What can hang from each mark:
P: M
Q: N
W: M N
N: Q W Y
Y: M N
K: Q
M: J P W Y
J: M

Known rows, with every way that one mark hangs from another:
Q[N[W Y[M]]]: [ 0.96 -0.91 -0.53  1.65  0.53  1.88 -0.89  0.59 -0.99  0.10 -1.13 -0.11
  0.45  0.24  0.25  1.18 -1.32  3.60 -0.41  0.30 -0.48  2.14 -0.51 -1.68
  1.40]
N[W Y[M[J]]]: [ 0.62  0.21  0.65  2.30 -0.95  0.61 -1.29  0.06 -1.86 -0.77 -3.14  0.22
  0.17 -0.96  0.46  1.77 -0.36  3.27  1.06 -0.11 -0.39 -0.53  0.00 -0.83
 -0.65]
M[J P Y[N[Q W]]]: [ 1.43 -0.69  3.14  2.70 -1.86  1.78 -0.53  0.79  5.48 -0.48 -0.52 -1.31
  2.23  1.09  0.48  1.65 -0.26 -0.02 -0.39  1.01  0.12 -2.40 -0.46  0.61
 -1.69]
P[M[W[N]]]: [-0.11 -0.17 -1.50 -1.58  0.74  0.54  0.94 -0.10  1.20  0.11  0.76  0.26
  0.91 -2.16 -0.20 -0.48  1.29 -1.07 -0.91 -0.05 -0.13  1.08 -0.36 -0.51
  0.59]
K[Q[N[W[M[Y]]]]]: [ 1.01 -1.43 -0.84  2.21  0.40  1.37  0.15  1.19 -2.49  1.84 -0.67  0.09
  2.33  1.15  0.50  1.06 -0.25  0.14 -1.62  2.72 -0.31  4.29 -0.54 -0.66
  3.60]
M[J P W[N] Y]: [ 0.62  1.40  1.56  1.08  0.46  3.27  1.20 -0.36  3.95 -0.12  0.27 -0.67
  2.09 -1.62 -1.11  1.79  0.77 -1.33 -0.70  0.42 -0.30 -1.79  0.64 -0.46
 -1.00]
P[M[Y[N[Q]]]]: [ 0.33 -1.47  0.78 -0.18 -0.52  2.98 -0.49  1.09  4.67 -0.05  1.08 -2.48
  0.76  0.29  0.70 -0.82  0.80 -0.24 -0.66  1.41  0.42  0.17 -0.20  0.20
 -0.32]
M[J P W Y[N]]: [ 0.68  1.44  2.51  1.85 -0.90  3.12  0.34  0.33  6.50 -0.84  0.79 -1.56
  0.46 -0.06 -0.23  0.62 -0.01 -2.05 -0.39 -0.51  0.11 -2.20  0.15  0.01
 -1.05]
Q[N[Y]]: [ 0.90 -0.65  0.22  0.25  0.96  2.04 -0.46  0.67 -0.52  0.85  0.90 -0.71
 -0.22 -0.30 -0.07  0.49 -1.74  1.93 -1.04  0.08 -0.26  1.73 -0.37 -1.75
  1.77]
Q[N[W[M]]]: [ 0.91 -1.23 -1.99  0.83  0.95 -0.40  0.00  0.82 -1.39  1.43  0.80  0.63
  1.92  1.73  0.80  0.75 -1.03  1.10 -1.45  0.71 -0.54  1.18 -0.60 -1.31
  3.17]
W[M[P]]: [ 0.67  0.25 -1.18 -0.25  0.81 -0.11 -0.25  0.10  0.41 -0.41  1.52 -0.66
  2.02  0.38  0.28  0.51  0.77 -0.73 -0.88  0.50 -0.26 -1.94 -0.17 -0.49
  1.16]
Y[M[J W[N]]]: [-0.38  1.02 -0.76  0.88  0.52  0.58  0.75 -0.60 -0.34  0.17 -0.50  0.80
  0.06 -0.36 -0.75  0.91  0.36 -0.09  0.70 -0.27 -0.18  1.43  0.44 -0.62
 -0.73]
Q[N[W Y]]: [ 1.34 -1.21  0.07  1.04  0.17  1.00 -0.54  0.85 -0.93  0.80 -0.60  0.22
  0.57 -0.47  0.34  1.14 -1.74  2.78 -1.22  0.07 -0.49  1.56 -0.60 -1.59
  1.97]
N[W[M] Y]: [ 1.15 -0.45 -1.53  0.63 -0.46 -0.63 -0.78  0.89 -2.29  0.51 -1.20  0.05
  1.24 -1.71  0.97  1.38 -0.35  2.08 -0.90  0.45 -0.59 -0.46  0.42 -1.58
  2.14]
Y[M[J P] N[Q W]]: [ 1.04 -1.08  1.39  2.64 -1.76 -0.83 -1.02  0.41  3.42 -1.20 -1.10 -0.22
  1.30  2.36  0.58  1.27 -0.41  0.55  0.37  0.13  0.21 -0.43 -1.23  0.70
 -1.93]
N[W[M]]: [ 0.63 -0.61 -2.03  0.57 -0.23 -1.66 -0.19  0.55 -1.55  0.53 -0.64  0.72
  1.81  0.18  1.03  0.82  0.25  0.60 -0.68  0.55 -0.46 -0.52  0.08 -0.56
  1.85]
W[N[Q Y]]: [ 0.84 -1.59 -0.15 -0.60  0.06  0.37  0.20  0.62 -1.04  1.50  0.00 -0.31
  0.81 -2.10 -0.74  1.43 -0.91  1.59 -1.21  1.09 -0.10  2.62  0.39 -1.17
  0.20]
J[M[P W]]: [ 1.19  1.18 -1.42 -1.37 -0.24  0.17  0.08 -0.16  1.50 -1.79 -0.84  0.01
  1.23 -1.57  0.45  0.52  1.19 -2.20 -1.18 -0.73 -0.12 -3.38 -0.30  0.57
  0.11]
Y[M[J W] N]: [-0.24  0.99  0.24  1.66 -0.76  0.29  0.00  0.14  2.50 -0.40  0.17 -0.10
 -1.49  1.19  0.18 -0.25 -0.67 -0.86  0.96 -1.30  0.22  1.07  0.02 -0.18
 -0.54]
Y[M[P W]]: [-0.23  0.88 -1.35  0.35  0.07  1.03  0.08 -0.49  2.65 -2.03 -0.36 -0.43
  0.24 -0.29 -0.56  0.51  1.13 -0.82  0.26 -0.63 -0.05 -0.09 -0.11 -0.22
 -1.55]
Y[N[W[M]]]: [ 0.88 -0.59 -0.69  1.15 -0.54 -1.67 -0.27  1.19  0.88  0.91  0.69  0.13
  0.87  1.06  1.22 -0.10 -0.82  0.11 -0.92  0.01 -0.19  0.33 -0.22 -0.12
  2.51]
M[W[N]]: [-0.08  0.25 -1.34 -0.74  0.56 -0.21  1.52 -0.08  0.46  1.02  0.53  0.81
  0.24 -1.86 -0.90  0.42  0.06 -1.11 -1.10 -0.43 -0.22  2.25  0.51 -0.77
  0.64]

Rows:
[ 0.30  0.83  3.13  2.10 -0.38  2.96 -0.23  0.57  3.55  0.55  0.68 -1.56
 -0.06  1.18  0.34  0.18 -0.76 -0.01  0.44  0.46  0.17 -1.45  0.51  0.20
 -0.19]	M[J Y[N]]
[ 0.93 -2.10  0.14  1.09 -1.92 -1.98 -0.21  1.26  2.44  0.62 -0.58  0.28
  0.42  1.06  0.82  0.34 -1.18  0.08 -0.93  0.12  0.22  1.89 -0.63  0.42
 -0.05]	Y[N[Q W]]
[ 0.78  0.50  0.06  1.27  0.60  2.93 -0.49  0.01  1.00 -0.77  0.25 -0.66
 -0.09  0.04 -0.48  1.26 -1.06  1.26 -0.31 -0.58 -0.30  0.51 -0.63 -1.99
  0.13]	Q[N[Y[M[J P W]]]]
[ 1.03  1.15  1.12  0.27 -0.02  1.04  0.54 -0.39  1.28 -0.31 -0.02  0.29
  0.96 -2.96 -1.04  1.82 -0.19 -0.40 -0.97 -0.89 -0.36 -1.01 -0.19 -1.16
 -0.45]	M[J P W[N[Y]]]
[ 0.43 -1.11  1.19  0.93 -0.89  2.57 -0.03  1.23  4.37  0.80  0.87 -2.14
  0.27  0.94  0.16 -0.01 -0.61 -0.16 -0.62  1.26  0.39  1.09  0.75  0.11
 -0.31]	M[Y[N[Q]]]
[ 0.57 -0.10  2.34  1.53 -0.54  2.43 -0.73  0.61  3.51 -0.30 -0.42 -1.16
  1.24  0.41  1.22 -0.18  0.74  0.59  0.14  0.68  0.05 -2.38 -0.59  0.52
 -0.01]	P[M[J Y[N[W]]]]
[ 1.39 -1.20 -1.51  0.86  0.79  0.59 -0.61  1.12 -2.10  1.35  0.37 -0.03
  1.37  0.02  0.77  1.25 -1.53  2.42 -1.66  0.55 -0.66  1.20 -0.27 -2.27
  3.43]	Q[N[W[M] Y]]
[ 1.33 -1.61  0.40  1.91 -0.39  0.29 -0.46  0.99 -3.40  1.12 -2.02  0.91
  0.60 -0.75  0.20  1.16 -1.25  1.24 -1.32  1.28 -0.25  4.99 -1.32 -0.76
  2.68]	K[Q[N[W Y]]]
[ 0.81  0.49  0.49  0.83  0.86  2.66 -0.29  0.97  4.15 -0.07  2.57 -2.50
  1.98  0.90  0.36  0.20  0.37 -0.72 -1.10  1.12 -0.11 -2.00  0.46 -0.26
  1.59]	W[M[P Y[N]]]
[ 0.71  0.12  0.83  0.79 -0.45  2.48  1.19 -0.07  3.94  0.28 -0.10 -0.74
  2.32 -1.08 -1.12  2.12  0.66 -1.61 -1.10  1.06 -0.08 -0.67  0.62 -0.62
 -1.84]	M[J P W[N[Q]] Y]
[-0.02  0.26  1.53  0.45  0.00  3.45 -0.56 -0.09  1.90 -0.55 -0.10 -1.52
  1.17 -0.08  0.58 -0.09  1.49  0.25  0.58  1.17  0.04 -2.79 -0.21  0.07
 -0.84]	P[M[J Y]]
[ 1.94 -0.60 -0.03  1.48  0.52  0.87 -0.88  0.67 -1.19  0.48  0.33  0.12
  2.27  0.29  0.73  1.94 -1.33  2.03 -1.44  0.43 -0.71 -1.28 -0.96 -1.93
  2.47]	Q[N[W[M[J P]] Y]]
[ 1.52 -1.50  0.19  1.49 -1.69 -2.35 -0.58  1.11  2.28  0.44  0.50  0.04
  2.08  1.80  1.16  1.14 -0.66 -0.62 -1.09  0.39  0.02 -0.89 -0.86  0.01
  0.45]	Y[N[Q W[M[J P]]]]
[ 0.76 -1.60  1.02  1.66 -1.46  1.50 -0.08  1.40  3.94  0.66 -0.43 -1.23
  1.10  0.72  0.59  0.67 -0.65  0.58 -0.78  1.34  0.20  1.00  0.56  0.27
 -0.34]	M[Y[N[Q W]]]
[ 0.65 -1.88  0.61  0.46 -1.03  2.10 -0.54  1.22  4.32 -0.14 -0.15 -1.76
  1.58  0.11  1.02 -0.24  0.79  0.43 -0.80  1.37  0.23 -0.02 -0.44  0.35
 -0.29]	P[M[Y[N[Q W]]]]
[ 1.08  0.45  1.42  2.29 -0.83  0.92 -1.43 -0.15 -0.22 -1.90 -2.80 -0.08
  1.15 -1.10  0.25  2.18  0.16  2.89  0.70 -0.16 -0.44 -2.20 -0.57 -0.52
 -1.41]	N[W Y[M[J P]]]
[ 0.88 -1.72  0.16  1.97 -0.28 -0.57  0.06  0.69 -2.80  1.14 -1.55  1.52
  1.11  0.75  0.24  0.74 -0.82  0.02 -1.15  1.42 -0.16  4.82 -1.45  0.05
  2.44]	K[Q[N[W]]]
[ 0.26 -0.67  0.42  0.39 -1.50  2.55  0.06  0.76  4.95 -0.04  0.58 -1.50
  0.28  0.03  0.71 -0.36  0.65 -1.61 -0.40  0.38  0.40 -0.33 -0.03 -0.26
 -1.11]	P[M[J W Y[N[Q]]]]
[ 0.24  0.75 -0.16  1.09  0.57  2.20 -0.22  0.27 -0.27  0.95  0.67 -1.27
  1.63  0.99  0.56  0.87  0.44  0.04  0.14  1.40 -0.25 -2.27  1.15 -0.85
  1.09]	W[M[J Y]]
[ 0.09  0.90 -0.19  0.24  0.06 -0.38  1.28 -0.43 -0.06  1.12  0.06  1.36
  0.16 -1.21 -0.66  0.93 -0.23 -1.20 -0.30 -0.66 -0.23  0.64  0.31 -0.69
  0.02]	M[J W[N]]
[ 1.04  0.34  0.45  1.98 -0.24  1.14 -0.38  0.25  1.12 -0.29 -0.72 -0.48
  3.38  0.44  0.76  1.93  0.93  0.48 -0.40  1.28 -0.52 -3.78  0.21 -0.32
  0.47]	N[W[M[J P Y]]]
[ 0.74  1.18 -1.54 -0.61 -0.31  2.64  0.36  0.33  1.38 -0.53 -1.38 -0.92
  0.74 -1.54  0.57  0.43  1.07 -1.24 -0.77  0.45 -0.12 -2.35  1.33  0.20
  0.59]	J[M[W Y]]
[ 0.85  0.13 -0.94 -0.52  2.18  0.10  0.52  0.07 -0.12  0.80  2.32 -0.35
  3.00 -0.47 -0.44  1.02  0.70 -0.46 -1.51  1.04 -0.47 -0.67 -0.05 -0.64
  2.14]	W[M[P] N]
[ 0.89 -1.04 -1.32  1.26  1.04  1.99  0.02  0.99  0.10  1.55  0.78 -0.46
  2.35  1.49  0.70  0.96 -0.61  1.49 -1.45  1.48 -0.55  0.54  0.15 -1.40
  3.05]	Q[N[W[M[Y]]]]
[ 0.56 -1.70 -2.56 -1.00  1.04 -1.31  0.76  0.64 -1.63  2.31  1.72 -0.07
  2.20  0.16 -0.13  1.02  0.02 -0.09 -1.50  1.79 -0.19  2.21  0.62 -1.07
  1.81]	W[M N[Q]]
[ 1.43  1.02 -1.31 -1.59  0.93  0.27  0.71 -0.22  0.80 -0.83 -0.32  0.37
  2.06 -2.20 -0.12  0.91  1.14 -1.77 -1.66 -0.33 -0.30 -2.16 -0.15  0.43
  0.84]	J[M[P W[N]]]
[ 0.45 -0.63 -0.94  1.33  0.00  1.74 -0.06  0.66 -2.56  0.59 -1.23  0.07
 -0.82 -0.46 -0.48  0.59 -0.80  0.17 -0.76  0.84 -0.05  6.26 -0.64 -1.41
  1.90]	K[Q[N[Y[M[W]]]]]
[ 0.89  0.62  0.12  0.26  1.89 -0.27  0.41 -0.24 -0.72  0.93  1.81  0.07
  3.01  0.14 -0.31  1.43  0.46 -0.47 -0.95  0.79 -0.49 -1.94 -0.23 -0.68
  1.53]	W[M[J P] N]
[ 0.40  1.21  0.55  0.63 -1.05 -0.07  0.38 -0.61  2.28 -1.26 -0.26  0.52
  0.53 -0.48 -0.31  0.97  0.44 -2.11 -0.07 -1.21 -0.08 -2.22 -0.47 -0.22
 -1.52]	M[J P W]
[ 1.28 -1.23 -0.47  1.64 -1.43  0.23 -0.41  0.64  1.28  0.14 -0.94 -0.60
  3.64  1.00  0.78  2.42  0.67  0.15 -0.80  1.99 -0.23 -2.52  0.14 -0.50
 -0.57]	N[Q W[M[J P Y]]]
[ 1.00 -0.28 -1.28  0.68 -0.09 -1.32 -0.34  0.33 -0.01 -0.48 -0.20  0.41
  2.81  0.09  0.70  1.18  0.70  0.22 -0.98  0.44 -0.49 -2.09 -0.52 -0.25
  1.17]	N[W[M[P]]]
[ 0.77  0.08 -0.80  0.61  1.06  2.97 -0.39  0.26  1.53 -0.85  0.58 -1.04
 -0.09 -0.40 -0.62  0.87 -0.82  1.28 -0.77 -0.42 -0.30  1.48 -0.54 -2.01
  0.54]	Q[N[Y[M[P W]]]]
